Each row was made from one path, in order. Every step used is in the known rows, and no mark comes twice. Write each row's path.
Known rows:
nipig lemu: 65, -229, 5, 122, 75, 124, 226, 185, -141, 120, -56, 34, -18, 162, -44, -343, -30, 76, 49, 13, 267
sakazik zuvop lemu: 104, -249, -84, -213, -100, -79, -104, 200, 206, 188, 50, -370, 383, 112, -308, 49, -275, -195, 126, -78, 58
sero kavu zuvop: -37, -491, -242, -193, -75, -316, -121, 36, -21, -97, 108, -13, 79, 648, 109, 59, 84, 134, 61, 93, -287
kavu nipig sakazik: 99, 59, 105, 577, 42, 47, 143, -186, 83, 53, 102, -192, -264, -110, -98, -248, 114, 50, -237, 457, 339
sakazik lemu kavu zuvop: -280, -129, -112, -128, -114, -140, -32, 4, 147, 253, 76, -109, 445, 232, -310, 110, 45, 19, 134, -222, 9
sakazik zuvop: 62, -228, 26, -165, -60, -4, 146, -45, 94, -38, 67, -109, 336, 227, -224, 46, -89, -123, 81, -7, -62
lemu kavu nipig sakazik zuvop: 95, -114, 287, 508, -84, -205, 65, -213, 207, 30, 224, -292, 103, 86, -319, -259, 181, -195, -270, 400, 189
sakazik zuvop lemu sero kavu: 7, -635, -128, -364, -241, -186, -269, 109, 131, 125, -144, -224, 69, 295, 105, -54, -194, -151, 176, 53, -43
lemu kavu sero: -141, -57, 195, 151, -149, -137, -191, 67, 89, 51, 309, 211, 75, 58, 178, -187, 199, -396, -139, -116, -183
sakazik zuvop lemu kavu sero: -40, -307, 113, -70, -245, -224, -285, 240, 311, 254, 373, -148, 458, 155, -119, -133, -70, -565, -8, -186, -107
zuvop sakazik lemu sero kavu nipig: -114, -211, -358, -144, 36, 156, -9, -372, 145, 52, -111, -193, -406, -209, -152, -203, 117, -207, 163, 80, 405
nipig sakazik kavu zuvop lemu: 341, -337, -207, 186, -208, -535, -141, 225, -84, 34, 171, -224, 189, 378, 12, -77, -45, 413, -54, 199, 137
kavu zuvop: -55, -201, -101, -193, -21, -62, 54, 7, -105, 19, 128, -58, 269, 388, -86, 141, 5, 233, -11, -30, -70
sero sakazik: -50, 57, 162, -165, 17, -256, 188, 67, 103, -34, -155, 8, 143, 36, -189, -295, -43, -35, 97, -254, 13
lemu kavu: -60, 46, 131, 89, -80, -252, -215, 13, 33, 36, 69, 27, 32, -39, -6, -54, 149, -100, -75, -75, -82
kavu zuvop sakazik lemu: -158, -200, -414, -388, 58, 87, 172, -95, 73, 102, 193, -158, 357, 113, -536, 55, 15, 129, 254, -315, 349
nipig sakazik lemu sero: -257, -204, 68, 137, -196, 258, 224, -111, 41, 260, -181, 41, -67, -161, 3, -287, -83, 216, 63, 84, 508
sero kavu nipig lemu: 172, -341, -153, 363, 143, -35, 92, 17, 15, 28, -51, -141, -380, 308, 42, -428, 83, -175, 10, 352, 163
zuvop lemu sero sakazik kavu: 235, -63, 19, -272, -187, -500, -92, 205, -85, 56, -368, -103, 15, -50, 109, -306, -204, 83, 101, -264, 105
sero kavu nipig: 107, -102, -144, 243, 68, -160, -148, -171, 174, -82, -5, -176, -369, 137, 97, -64, 138, -249, -35, 363, -110
sakazik zuvop lemu sero kavu nipig: 107, -458, -115, -111, -143, -65, -209, -75, 184, 150, -129, -480, -133, 184, -15, -44, -158, -290, 71, 274, 62
zuvop lemu kavu: -40, 20, 34, 37, -120, -281, -469, 237, 162, 256, 20, -236, 72, -165, -89, -45, -33, -195, -36, -121, 9
lemu sero: -110, -115, 96, -144, -87, 147, 19, -81, -197, 61, -172, 86, -140, -61, 201, -36, -17, 151, -39, 6, 97

Which path is each row?
-129, -82, 132, -377, -138, -155, -35, 192, 32, 260, -336, -161, 50, -137, -54, -331, -250, 29, 116, -331, 229  zuvop lemu sero sakazik
109, -368, 34, 121, -180, -127, -21, 157, 229, 185, 143, -322, 304, 135, -301, -197, -198, -18, 9, 150, 295  nipig sakazik zuvop lemu
-50, -267, 229, -250, -115, -171, 358, 62, 229, -32, 207, 103, 541, 349, -219, -400, -99, -404, 130, -307, -144  kavu sero sakazik zuvop
45, -162, 86, 223, 103, 389, 287, -78, -286, 198, -230, -121, -361, -9, 62, -377, -2, 76, -110, 260, 470  kavu nipig lemu sero
-217, -398, -342, -373, -64, 40, -28, -183, 89, 40, -130, 35, -227, -97, -33, -204, 67, -70, 267, -148, 293  zuvop sakazik lemu sero kavu
-219, 91, 3, -208, 8, -87, 306, 39, 332, 161, -259, -69, 319, -83, -412, -300, -181, -143, 312, -395, 162  sero sakazik lemu
331, -222, -335, -153, -135, -471, -253, 229, -106, 22, 65, -275, 261, 370, -15, 179, -119, 221, 66, -48, -88  sakazik kavu zuvop lemu
441, -181, -188, 131, 152, 30, 240, -158, -442, -118, -90, -96, -476, -92, 3, -454, 168, 131, -74, 165, 584  zuvop sakazik kavu nipig lemu sero
-69, -167, -118, -277, 3, -301, -151, -66, -128, -51, 354, -62, 220, 187, -298, 7, 299, 135, -95, -219, 88  lemu kavu zuvop sakazik
-119, -9, -311, -225, 87, 152, 114, -105, 186, 84, 64, -103, 101, -283, -458, -99, 6, -103, 249, -277, 425  zuvop sakazik lemu
192, -56, 116, -225, -126, -458, 168, -37, -211, -174, -352, 151, -35, 71, 191, -319, -7, 175, 54, -194, -14  lemu sero sakazik kavu
-192, -5, 331, -15, -128, -393, 5, 123, 178, 39, 183, 243, 230, 97, 17, -482, 142, -411, -61, -363, -179  lemu kavu sero sakazik
-45, -347, 91, -40, -7, 260, 241, 83, -334, 170, -231, 132, -172, 114, 166, -379, -45, 219, 32, 13, 368  nipig lemu sero
-30, -631, -35, -40, -86, 12, 70, 98, -234, 57, -245, 183, -333, 370, 387, -461, 15, 123, 73, 136, 158  nipig lemu sero kavu
134, -246, 43, -405, -163, -522, 221, -29, -315, -154, -216, 81, 222, 467, 122, -163, -17, 410, 50, -206, -90  lemu sero sakazik kavu zuvop
-25, -140, 190, -295, -156, -546, -130, 249, 345, 201, -46, -318, 563, 88, -493, -272, -172, -352, 126, -371, -12  sero sakazik zuvop lemu kavu
-7, -111, 252, 42, 119, 119, 474, -39, -178, 154, -361, -98, -213, 19, -121, -684, -54, 50, -20, -3, 468  kavu nipig lemu sero sakazik
292, 75, 28, -79, -35, -604, 154, 66, -30, -226, -171, 76, 109, 133, -20, -270, -6, 33, 106, -188, -131  sero sakazik kavu
-15, -197, 132, 219, 2, -114, 2, 202, -118, 154, -24, 83, -7, 120, -41, -395, 110, -44, -62, -64, 187  nipig lemu kavu
-100, -602, -276, -505, -68, -179, -106, -155, -229, -121, 111, 52, -118, 428, 117, -63, 204, 285, 47, -58, 80  lemu sero kavu zuvop sakazik
-270, -253, 14, 203, -191, -207, 57, -6, 155, 261, 155, -77, 360, 247, -303, -150, 92, 202, 15, 18, 265  nipig sakazik lemu kavu zuvop
63, -341, 254, -105, 50, 96, 625, -82, -91, 121, -296, -213, 133, 256, -345, -627, -151, -77, 69, -19, 424  kavu nipig lemu sero sakazik zuvop
-97, -70, 82, 82, -200, -186, -449, 297, 214, 288, 323, -34, 119, -61, 98, -168, 35, -458, -87, -165, -50  zuvop lemu kavu sero
